What can hang from each mark:
K_223: K_491 K_714 K_960
K_603: K_518
K_714: K_223
K_368: K_603 K_850
K_518: K_491 K_603 K_960
K_491: K_518 K_638
K_638: K_491
K_960: K_223

Each row was made from one small tree. Brackets hold a mark, then the marks that hang from it, in the order of their numbers. Every link used is in the known rows. Write each row's tree.
Known rows:
{K_638 {K_491 K_518}}: [-27.7,-19.7,21.2,10.8,-10.0,4.8,-13.0,-17.8,-7.7,-23.3,14.8,6.1,-10.4,-11.3,20.5,-3.9,9.2,-5.1,-21.0,24.7]
{K_223 {K_491 K_638} K_714}: [-24.3,-23.0,13.9,24.7,-15.6,-4.5,-5.8,-13.7,7.0,-26.6,-4.6,10.5,-5.3,-7.2,37.3,2.4,10.3,-9.8,-13.9,46.1]
{K_960 {K_223 K_714}}: [-23.0,-32.9,13.9,16.2,-14.2,6.1,-7.5,-22.1,9.1,-23.8,-9.0,21.1,4.2,-12.9,31.2,-6.1,4.2,-5.4,-7.1,26.5]
{K_603 K_518}: [-16.1,-2.9,11.8,17.0,-7.3,8.0,-0.3,-12.7,-5.3,-12.3,14.1,11.8,3.4,-12.0,10.1,-6.8,-1.7,-2.9,-5.6,1.5]
{K_518 {K_491 K_638} {K_960 {K_223 K_714}}}: [-36.7,-50.2,13.7,17.3,-14.9,3.5,-21.4,-38.6,9.8,-24.7,-24.3,23.6,-2.7,-14.5,40.3,-15.5,12.7,-7.8,-12.9,53.3]
{K_714 {K_223 {K_491 {K_518 K_603} K_638} K_960}}: [-41.4,-28.5,31.0,18.4,-31.2,-10.1,-21.0,-7.4,10.2,-23.7,-5.5,13.1,-11.9,-6.0,30.7,2.0,5.2,-23.9,-13.7,79.9]
{K_223 {K_491 K_518 K_638} K_714 K_960}: [-36.1,-30.9,24.7,20.5,-19.6,-12.0,-19.5,-8.4,8.7,-35.2,-4.3,10.1,-6.6,-3.6,31.1,1.3,15.4,-10.9,-18.6,79.7]
{K_368 {K_603 K_518}}: [-16.6,-12.7,15.4,16.0,-7.1,15.6,1.7,-9.1,-7.7,-16.3,25.7,9.0,13.1,-13.5,7.9,-5.9,4.1,0.0,-1.9,-2.0]
{K_638 {K_491 {K_518 K_603 {K_960 {K_223 K_714}}}}}: [-38.8,-49.4,29.4,8.6,-22.8,6.2,-26.1,-35.0,10.5,-21.7,-12.6,22.2,-9.8,-2.8,32.2,-14.9,8.2,-10.9,-15.5,54.3]
{K_368 {K_603 {K_518 {K_491 K_638} K_960}} K_850}: [-29.3,-31.9,16.4,15.7,-8.3,21.7,-8.0,-20.8,-9.3,-15.4,12.3,12.4,25.9,-21.7,14.5,-13.7,13.2,-1.0,-5.4,19.6]
{K_518 K_603}: [-24.3,-15.9,14.4,7.3,-17.3,7.7,-5.6,-13.7,6.9,-8.9,0.1,7.1,-8.5,-17.3,15.2,-2.4,-1.9,-13.0,-5.2,4.2]
{K_714 {K_223 {K_491 K_518 K_638} K_960}}: [-36.1,-28.9,28.6,21.0,-24.1,-11.2,-22.2,-7.1,3.3,-29.4,1.0,12.1,-7.0,-7.6,30.5,4.1,8.9,-17.3,-15.7,80.1]
{K_491 K_638}: [-24.2,-16.0,7.4,11.9,-6.7,3.2,-5.4,-9.6,-0.3,-18.3,6.0,5.3,-9.7,-14.4,22.2,-1.0,6.2,-8.0,-10.6,18.4]
{K_960 {K_223 {K_491 K_518}}}: [-25.1,-32.4,22.6,27.0,-19.4,1.2,-10.6,-18.1,7.4,-25.5,-2.5,16.2,-0.3,-4.6,28.7,-4.4,6.3,-13.8,-11.9,40.3]
{K_223 {K_491 K_518}}: [-22.8,-19.8,22.7,23.3,-18.8,-1.6,-9.4,-10.7,1.7,-23.6,5.7,7.1,-4.0,-8.9,20.2,1.7,7.3,-10.5,-13.0,33.1]
{K_491 {K_518 K_603} K_638}: [-31.2,-19.8,17.7,9.5,-16.0,-1.3,-6.7,-4.4,4.3,-16.7,3.4,5.7,-15.7,-12.3,18.6,-4.4,4.7,-11.2,-12.2,33.4]
{K_223 {K_491 {K_518 K_603 K_960} K_638}}: [-36.3,-31.7,25.9,16.8,-22.7,-2.5,-22.0,-15.6,10.8,-17.5,-7.0,6.9,-17.2,-3.9,22.9,-3.6,6.9,-17.0,-11.5,53.8]
{K_491 {K_518 K_603 K_960} K_638}: [-36.2,-31.7,22.4,6.1,-16.7,1.5,-21.2,-12.9,7.7,-14.2,-3.9,6.7,-18.6,-10.9,14.5,-7.1,5.0,-11.5,-9.7,40.9]
{K_638 K_491}: [-24.5,-18.0,14.6,9.8,-9.3,9.8,-10.0,-23.9,-5.4,-18.7,11.9,5.6,-8.5,-14.0,22.9,-3.1,7.4,-8.9,-17.1,7.5]
{K_518 {K_491 K_638}}: [-30.9,-20.9,7.8,16.6,-10.6,3.3,-6.5,-21.3,-0.5,-18.7,-2.2,7.5,-7.4,-22.1,28.2,-7.5,9.1,-8.7,-16.2,22.0]
{K_223 K_491 K_960}: [-29.4,-21.1,20.4,17.4,-18.9,0.3,-15.8,-17.7,7.7,-21.5,-1.5,5.8,-1.6,-11.3,19.9,2.9,7.7,-17.7,-11.9,34.1]

Write each row's tree:
[-28.2,-32.3,17.9,29.5,-15.4,1.0,-14.0,-28.7,10.0,-24.8,-10.3,26.0,4.2,5.9,36.4,-12.4,7.2,-9.0,-7.4,58.0]  {K_603 {K_518 {K_960 {K_223 {K_491 K_638} K_714}}}}
[-14.6,-15.0,15.6,13.7,-6.2,22.8,5.5,-4.7,-10.0,-13.7,27.5,10.0,32.1,-18.9,4.7,-3.7,4.6,1.3,1.0,-6.2]  {K_368 {K_603 K_518} K_850}
[-37.0,-40.9,19.4,19.2,-22.0,5.1,-18.6,-28.8,19.0,-16.5,-19.0,15.6,-10.8,-2.8,33.6,-8.6,4.3,-22.9,-5.8,43.4]  {K_518 K_603 {K_960 {K_223 {K_491 K_638}}}}
[-39.5,-32.6,15.1,10.0,-17.9,6.6,-19.1,-30.2,8.4,-10.6,-15.3,8.9,-14.7,-20.4,24.4,-12.1,6.4,-15.8,-10.8,29.8]  {K_518 {K_491 K_638} K_603 K_960}
[-36.2,-32.1,27.8,3.8,-18.7,7.9,-25.2,-26.9,1.4,-14.4,2.5,7.6,-16.8,-9.4,16.3,-9.2,6.6,-11.7,-15.3,32.3]  {K_638 {K_491 {K_518 K_603 K_960}}}
[-21.4,-43.9,22.0,15.4,-10.8,23.6,-8.4,-21.3,0.9,-19.4,5.8,26.5,37.9,-10.9,17.2,-11.6,8.0,1.6,4.0,24.0]  {K_368 {K_603 {K_518 {K_960 {K_223 K_714}}}} K_850}
[-33.8,-27.4,18.0,19.4,-17.6,-6.9,-15.4,-15.5,11.6,-29.8,-8.0,9.6,-4.7,-6.9,33.9,2.7,12.9,-13.5,-16.1,63.5]  {K_223 {K_491 K_638} K_714 K_960}
[-38.4,-43.5,29.2,7.8,-19.7,10.2,-25.8,-34.0,7.4,-17.2,-6.2,17.0,-13.1,-4.1,25.5,-14.2,5.4,-14.5,-13.7,38.4]  {K_638 {K_491 {K_518 K_603 {K_960 K_223}}}}
[-24.1,-26.9,21.4,28.1,-15.6,8.8,-14.8,-32.3,6.4,-17.5,-3.5,21.7,7.2,0.2,21.8,-11.4,1.2,-12.5,-3.3,29.0]  {K_603 {K_518 {K_960 {K_223 K_491}}}}
[-36.9,-45.9,20.7,21.2,-24.4,1.5,-19.5,-30.5,22.6,-21.5,-25.2,21.4,-7.7,-0.3,41.2,-8.6,7.0,-19.1,-7.5,59.0]  {K_518 K_603 {K_960 {K_223 {K_491 K_638} K_714}}}
[-32.3,-35.3,34.9,18.6,-33.1,-1.3,-24.2,-17.4,9.5,-14.8,-8.6,16.0,-8.7,-8.7,25.1,-0.5,0.0,-19.0,-5.5,56.0]  {K_714 {K_223 {K_491 {K_518 K_603 K_960}}}}
[-33.2,-49.4,17.3,17.6,-18.8,7.7,-21.6,-41.3,10.6,-20.8,-25.3,24.8,4.1,-16.7,34.6,-15.0,9.3,-7.2,-8.8,39.7]  {K_518 K_491 {K_960 {K_223 K_714}}}
[-38.7,-49.4,23.5,11.7,-20.3,-0.5,-22.4,-20.5,16.7,-22.0,-17.8,21.3,-10.4,-4.8,31.1,-12.4,7.5,-9.4,-9.0,64.4]  {K_491 {K_518 K_603 {K_960 {K_223 K_714}}} K_638}
[-33.8,-48.8,20.4,14.3,-13.5,-1.0,-23.4,-20.6,8.7,-28.0,-12.2,21.0,-6.4,-4.6,31.3,-11.0,11.0,-3.8,-10.5,64.9]  {K_491 {K_518 {K_960 {K_223 K_714}}} K_638}
[-34.2,-49.6,27.9,12.5,-15.6,5.1,-27.7,-34.9,3.8,-27.6,-6.9,22.1,-4.2,-2.8,32.4,-12.1,13.4,-4.9,-17.7,54.7]  {K_638 {K_491 {K_518 {K_960 {K_223 K_714}}}}}
[-28.0,-24.1,23.1,27.1,-21.1,-7.0,-10.6,-5.8,-0.3,-26.7,4.3,12.4,-8.0,-7.8,34.4,3.3,7.3,-13.0,-14.3,63.4]  {K_714 {K_223 {K_491 K_518 K_638}}}
[-30.6,-18.9,12.2,18.4,-8.9,6.5,-14.3,-29.2,-4.3,-14.3,-0.2,13.5,-3.1,-15.1,18.4,-15.5,6.7,-5.1,-11.1,28.1]  {K_603 {K_518 {K_491 K_638} K_960}}
[-36.5,-30.1,33.4,16.9,-30.6,-7.9,-18.9,-12.8,16.4,-24.7,-11.8,11.5,-4.8,-6.5,23.7,1.3,7.9,-17.1,-14.3,65.1]  {K_223 {K_491 {K_518 K_603}} K_714 K_960}
[-32.5,-36.8,32.7,18.8,-29.1,-2.6,-21.8,-19.7,14.5,-20.6,-14.1,13.8,-8.1,-4.2,23.8,-2.5,6.2,-13.3,-9.2,55.6]  {K_223 {K_491 {K_518 K_603 K_960}} K_714}
[-40.9,-31.1,27.8,17.1,-26.8,-11.1,-18.8,-9.6,16.2,-28.6,-10.7,10.1,-12.2,-3.2,31.2,0.3,11.0,-16.8,-17.7,79.6]  {K_223 {K_491 {K_518 K_603} K_638} K_714 K_960}
[-31.3,-32.5,25.3,6.7,-12.0,6.3,-26.1,-25.9,-6.1,-21.2,7.4,6.7,-12.7,-8.8,17.2,-7.0,9.9,-5.0,-18.4,31.6]  {K_638 {K_491 {K_518 K_960}}}
[-28.4,-33.8,13.3,27.7,-16.8,-1.4,-6.5,-22.0,12.6,-29.5,-12.3,19.2,-0.6,-3.0,44.4,-3.3,9.7,-12.9,-11.7,52.0]  {K_960 {K_223 {K_491 K_638} K_714}}
[-34.0,-41.9,18.9,12.2,-10.6,2.6,-22.6,-20.5,6.3,-23.7,-5.6,15.0,-9.1,-6.6,24.4,-10.6,9.7,-8.2,-9.6,49.8]  {K_491 {K_518 {K_960 K_223}} K_638}
[-34.1,-36.3,13.6,23.1,-12.9,5.1,-15.5,-37.9,4.8,-21.5,-15.5,27.9,4.7,-8.0,34.8,-22.4,9.1,-4.0,-10.7,49.9]  {K_603 {K_518 {K_491 K_638} {K_960 {K_223 K_714}}}}
[-35.2,-37.0,23.2,26.0,-25.6,-5.9,-9.8,-14.9,18.1,-27.8,-14.5,19.8,-7.9,0.4,41.4,-5.4,8.2,-16.4,-14.2,68.7]  {K_960 {K_223 {K_491 {K_518 K_603} K_638} K_714}}
[-23.2,-33.8,17.5,27.3,-20.5,2.2,-7.2,-24.6,13.6,-25.8,-12.6,21.6,5.5,-5.5,39.2,-3.2,7.0,-12.4,-8.4,38.9]  {K_960 {K_223 K_491 K_714}}
[-34.8,-25.8,21.3,19.8,-23.5,-6.0,-19.0,-13.0,5.7,-25.8,-2.6,11.6,-5.1,-9.2,34.5,4.6,7.1,-20.8,-12.5,64.4]  {K_714 {K_223 {K_491 K_638} K_960}}
[-35.0,-32.3,19.1,9.6,-21.7,9.7,-19.7,-33.3,8.1,-7.5,-15.5,11.3,-8.8,-23.2,18.1,-11.2,3.3,-14.2,-7.5,16.5]  {K_518 K_491 K_603 K_960}
